Each row was made from one small tree. The marks that hang from a mark follow it in brackets, in the order of their numbers. Every link used is in the known rows. Write each row's tree.
(in the rows, 128 means zero)
Known rows
z849{z153{z969{z689}} z557 z780{z244}}: [119 105  83  46 127 100 159 132 137 144  98 128 113 138 130 102  22 129
 143 110 122 137  76 182  27 164 172 134  59 134 123 152 130 124 126 154]
z780{z14 z244{z661{z174}} z849}: [126 114 167 125 114 129 121 111 120 127 111 117 149 133 131 146 129 125
 181 112 134 168 118  63 169 126 158 110 124 129  91 145 137 126 144 103]
z849{z557 z780{z14 z244 z851}}: [116 121  73  43 147 133 146 122 114 143 107 132 143 159 118 138  25 137
 187 111 130 165 117  89  90 130 176 121  88 149 111 147 132 141 148 123]
z689{z969{z153{z849{z557}}}}: [130 135 104  88 114 120 123 182 125 118 132 151 107 118 124 122  97 127
 141  94 139  97 127  92  93 139 116 120 118 159 123  96 118 118  93 118]
z969{z153{z849} z689{z14{z780{z244 z851}}}}: [109 169 168  52 112 128 120 151 135 119 108 119 131 121 107 117  54 138
 151 100 124 127 132 123  85 150 119 161  72 150 137 102  97 115  74  92]
z244{z780{z14 z849{z153} z851{z661}}}: [121 171 122 102 108  83 137 167 138 142 101 113 154 122 121 136  92 111
 160 102 143 139 111  85 191 169 110 123 143 124  86 121 148 146 126  96]
z780{z14 z849 z851{z689}}: [123 139 128  80 107  81 121 153 116 129 118 122 173 109 126 129 116  94
 158 116 118 143 139  76 170 143 131 116  98 108  97  99 130 127  95  96]
z689{z14 z851{z780} z969{z153}}: [113 168 147 105 118  55 114 142 141 121 134 101 131 118 137 144  73 100
 124 133 152  82 144 113  93 139 124 143 145 159 138  54 140  86 103 102]
z689{z14{z780{z244{z661} z849 z851}} z969}: [108 123 204  96 133 121 143 146 119 122 130  83 158 156 116 150  71 103
 152 111 151 115 115  95 105 125 164 132 135 176 129  89 130 126 110 114]
z557{z849{z153{z969} z780{z244}}}: [115  95 127 100 115 124 163 176 139 138 119 154  91 142 138 123  75 124
 144 119 134 142 101 203  99 159 181 111 113 135 124 151 146 149 111  93]
z849{z153 z557 z780{z851{z661 z689}}}: [136 152 105  48 114 103 135 166 109 130 100 161 150 148 113  84   4 153
 161 115 128 117  73 140 109 177 146 119  88 150 101 121 139 136 147 134]
z14{z780{z849{z557} z851{z689}}}: [122 148 145  40 111 112 130 180 129 122 112 122 166 127 103 122  53 118
 128 107 108  96  92  95 127 157 151 117  89 136 106 123 123 125 113 124]
z689{z14{z780{z244 z849}} z851 z969}: [ 97 122 163 116 124  82 137 168 131 134 139  76 141 126 128 187  79  88
 156 120 149 103 121 130  73 106 171 139 135 159 126  82 142 105 100 101]
z780{z14{z689} z244{z661} z851}: [125 125 131  95 131 160 137  74  95 140 108 134 159 148 118 128  85 154
 210 107 138 160 147  35 123 131 118 142  72 136 130 119 114 141 148 135]
z557{z849{z153{z969{z689{z851{z661}}}}}}: [125 149 100 111 104  84 141 165 131 128 112 165 106 111 147 128  99 151
 168 137 134 123 105 117 127 175 118 146  98 125 129 125 147 129 103  93]
z244{z661 z780{z849{z557}}}: [138 152 144 100 115 111 121 157 141 126 111 121 154 127 112 129  85 122
 140 107 147  99  98  67 133 157 106 102 135 138  94 138 133 141 154 136]
z174{z661}: [130  97 134 116 126 122 120 104 122 117 125 134 139 154 135 125 133 172
 128 126 127 133 117  75 118 129 124 124 140 128 135 120 119 136 135 111]
z851{z661{z174} z689{z14} z780}: [136 153 208 133 109  72  87 129 143 101  91  97 164 129 127 132  90 132
 141 136 115 115 104 164 171 147 164 149 139 148 103 128 144 105 148 120]
z244{z661{z174} z780{z14}}: [126 137 171 113 128 102 116 114 134 124 116  92 153 130 124 144 114 119
 153 125 157 123 125  74 200 129 137 130 127 116  94 156 146 134 174 114]
z689{z14 z969}: [115 118 168 131 140  86 130 128 124 124 144  88 130 127 135 151 111  88
 124 125 148 108 130 147  89 112 153 143 149 153 134  82 135 109 104 121]
z851{z689}: [133 128 135 107 107  98 116 150 120 119 129 119 146 120 127 117 130 119
 127 130 121 110 118 146 125 130 132 126 104 116 124 115 125 122 120 130]
z689{z14{z780} z851 z969{z153{z849{z557}}}}: [110 170 153  68 116  77 120 184 127 122 141 129 128 118 114 166  43 113
 151 100 141  65 116 111  62 135 135 147 120 174 128  62 131  89  90  87]
z14{z689}: [131 125 139 129 121 138 124 102 133 139 123 139 129 112 117 130 104 125
 140 119 118 115 142 135  99 131 122 135  96 121 129 118 112 121 139 150]
z14{z689{z851} z780}: [118 146 147 103 120 125 126 126 136 144 130 133 140 113 106 154  61 130
 148 125 114  84 130 131  86 126 122 147  76 127 138 110 122 108 142 133]
z969{z153{z849{z557 z780}}}: [132 154 118  69 112 142 114 180 135 121 120 184 113 124 112 112  59 141
 141  97 116 108 123 138  88 152 119 105 108 152 114 122 116 125 113 106]
z851{z661{z174} z689{z14 z969} z780}: [133 137 192 135 113  54  93 143 139  98 101  76 159 127 137 139  95 111
 140 133 130 102 109 164 156 133 175 147 139 165 108 109 148 101 137 124]
z153{z969}: [118 111 124 127 134 120 145 126 133 128 125 127 120 134 139 136 146 116
 132 127 122 123 130 141 128 133 129 142 117 116 145 140 133 128 112 135]
z780{z851}: [120 134 109  98 142 149 140 122 117 130 122 132 138 142 125 118 113 141
 137 133 137 143 145  72 156 137 116 135 116 129 130 128 125 141 123 132]
z849{z780}: [125 119 132 115 135 127 127 135 140 130 128 141 130 130 125 127  83 112
 131 135 125 123 129 178 105 121 151 110 121 134 124 134 133 133 140 126]
z244{z780{z14}}: [121 145 112 107 125  83 124 137 143 140 123  86 141 118 126 156 112  97
 145 113 139 122 131 121 146 129 128 133 132 113 110 134 139 137 135 107]
z849{z153{z969} z780{z851{z661}}}: [117 130 124  99 135 128 162 143 131 133 105 162 127 157 131 102  67 136
 157 128 131 135 109 158 147 164 139 131 117 137 130 133 150 148 126 125]

Write each row's tree
[135 155  93  68 106  42 127 118 159 137  90 118 145  99 131 117  49  96
 121 102  92 127  90 134  83 191 141 120  94 122 106 126 136  98  97 118]	z851{z780{z14 z849{z153{z969{z689}} z557}}}
[107 131 174 106 133  96 135 137 112 128 143  83 146 147 127 172  72 117
 171 127 157  97 116 107  72 108 160 153 122 173 144  81 144 111 126 112]	z689{z14{z780{z244{z661}}} z851 z969}
[123 115 112 120 118 127 130  95 118 148 118 114 134 125 123 154  99 125
 184 101 118 154 139 116  84 116 146 143  83 124 126 125 118 129 138 129]	z780{z14{z689} z244}
[137 135 149 127 100 112 100 145 140 105  79 101 148 142 133 122 113 164
 163 126 122 142 103 140 176 138 170 139 112 148 108 161 139 125 159 138]	z851{z661{z174} z689 z780{z244}}
[119 136  59  33 127  43 147 118 134 148 112 136 132 111 135 127   4 106
 161 120 114 118  93 140  46 165 153 138  51 115 115 124 147 102 120 122]	z849{z153{z969{z689{z851}}} z557 z780{z14}}
[111 175 144  78 110  67 108 124 129 124 130 125 131 101 131 122  79 120
 135 144 141 107 140  88  86 144  93 162  89 125 134  72 116  92 102 102]	z969{z153 z689{z14 z851}}
[128 155 107 133 118 102 114 104 115 141 120 150 148 107 128 167  97 139
 205 122 117 127 142  78 126 124 105 152  94 125 124 102 135 116 146 117]	z780{z14{z689{z851{z661}}}}
[121 114 167 116 117  57 117 148 116 118 141  81 147 117 135 140 114  83
 128 125 136  91 121 164  88 116 159 138 117 137 122  75 132 106  98 121]	z851{z689{z14 z969}}
[119 164 169  81 109  84 109 119 133 120 125 118 127 108 125 106  86 112
 112 130 130 109 131 125  88 150 107 157 100 131 134  84 107  99  98 109]	z969{z153 z689{z14}}
[120 119 169  79 129 131 129 128 106 120 115 119 166 161 121 111  56 132
 175 130 146 138 124 141 106 130 158 123  94 150 125 113 129 140 138 123]	z849{z780{z244{z661} z851{z689{z14}}}}
[127 142 115 101 122 111 110  92 143 121  94 101 146 119 137 123  88 164
 165 151 143 142 132  65 123 139 126 144  66 131 125 145 128 105 157 141]	z969{z689{z851{z780{z244{z661{z174}}}}}}
[121 129 151 101 113  70 145 143 135 132 122 136 106 113 139 122  87 109
 120 124 125 120 100 177  97 175 149 143 111 122 126 116 134 119  82  91]	z557{z849{z153{z969{z689{z14}}}}}
[129 125 114  93 110  88 152 156 135 140 114 144 124 122 128 114  88 111
 118  98 114 120  82 137 102 177 137 110 125 122 103 130 138 121 105 131]	z780{z849{z153{z969} z557}}
[116 120 160 111 112 142 136 166 145 134 116 109 136 136 114 144  99 113
 135 107 115 130 102 147 109 127 165 119 126 141 122 138 125 131 118 114]	z14{z780{z244 z849}}
[119 120 156 107 117 158 136 123 138 143 115 110 131 136 103 142  68 132
 147 103 110 111 117 157  73 121 157 145  76 137 139 136 108 131 143 146]	z14{z689 z780{z244}}
[117 110 129 108 127 104 157 140 144 140 122 140 112 135 133 110  75 101
 117 125 122 115 103 213  98 154 157 118 111 122 127 134 147 129 118 125]	z849{z153{z969} z780}
[135 155 113 104 110 102 114 119 153 144 105 145 147  95 116 143  52 130
 142 117 109 101 133  98  79 155 111 118  90 131 112 115 121 101 141 146]	z14{z689{z851{z780{z849{z557}}}}}
[118 126  73 124 130  96 130 145 141 133 120  86 126 129 148 157 106 129
 156 134 154 122 142  93  89 118 146 131 119 157 140 110 142 118 124 132]	z689{z851{z780{z244}} z969}
[131 155  85  95 106  90 133 156 144 144  98 124 135 120 125 129  57 146
 141 115 129 135  98 111  86 168 138 108 120 143 105 123 140 111 130 122]	z689{z851{z780{z244 z849{z153 z557}}}}
[122 168 125 103 128  56 105  96 149 127 110  92 150 100 135 141  66 120
 133 146 126 120 142 133  76 144 118 157  95 134 135  96 129  90 115 121]	z969{z689{z14 z851{z780}}}
[109 116 115 105 139 102 131 138 150 133 109 124 120 111 141 170  88 114
 196 121 121 143 149 186  50 123 138 149  64 129 141 125 126 117  84 112]	z153{z849{z780{z244}} z969{z689{z14 z851}}}
[113 147 125  98 126 118 136 169 150 138 113  97 147 120 119 133 111 106
 126 120 156 127 141  90 172 144 108 114 134 115  98 138 130 152 122 120]	z244{z780{z849 z851}}
[121 128 146 107  96  86 118 139 135 139 135 129 133  88 126 145 101  72
 149 100 122 101 147  80 101 134 122 118 107 124 110  71 117 104  98 108]	z780{z14{z689{z969{z153}}} z849}
[123 109 121  53 150 174 141 115 111 125  98 143 145 174 117 108  29 169
 180 124 151 151 107  65 129 133 170 114  88 159 105 170 132 146 183 151]	z849{z557 z780{z244{z661{z174}} z851}}
[131 148 159 116 125 126 109 168 125 114 108 155 155 130 116 136  75 136
 187 114 119 132 134 173 133 136 128 124 113 154 114 111 127 137 104  99]	z153{z849{z780{z851{z661 z689{z14}}}}}
[113 139 103  96 117 139 136 122 104 134 109 131 136 147 128 133  87 146
 221 101 147 149 148  29 129 126 123 161  90 156 131  93 117 140 129 120]	z780{z14{z689{z969{z153}}} z244 z851{z661}}
[128 131 171 120 130 129 120 124 141 120 114  96 143 135 124 128 115 134
 137 131 167 111 122  87 196 131 126 125 133 123 100 160 140 140 178 135]	z244{z661{z174} z780}
[124 125  93  56 130  73 154 125 132 145 117 147 129 135 128 125  26 100
 142 104 108 119  82 167  72 165 171 120 101 125 115 133 151 118 125 117]	z849{z153{z969} z557 z780{z14}}
[117 102 156  88 136 175 140 146 121 122 112 159 122 157 129 120  71 160
 177 140 157 152 129  92 169 137 168 105 107 151 108 168 138 157 155  97]	z557{z849{z780{z244{z661{z174}} z851}}}
[119 141 136 124 118 119 124 145 131 134 129 129 140 117 118 165  68 131
 177 122 130  74 127 106  93 116 129 157  88 153 140  92 132 113 143 139]	z14{z689{z851{z661} z969} z780}
[121 122  78  45 135 137 165 145 116 148 103 145 125 163 114  95   7 156
 150 107 139 154  89 136  74 163 167 112  92 151 106 141 133 143 147 138]	z849{z153 z557 z780{z244 z851}}
[115 120 119  92 121 141 167 177 129 135 102 171 105 161 136 118  66 151
 177 121 143 157 105 151 143 167 163 121 117 148 124 151 149 165 118  95]	z557{z849{z153{z969} z780{z244 z851{z661}}}}
[137 163 114  81 106 141 115 172 127 117 121 175 111 121 114 112  96 153
 138  92 120 109 119 101 110 156  99 119 115 147 116 118 111 121 106 109]	z969{z153{z849{z557}}}
[122 126 108  99 118  89 150 121 136 135 115 121 115 115 138 101 107 114
 117 125 122 123 105 159  94 164 123 149  83 108 137 126 128 116  98 137]	z849{z153{z969{z689}}}
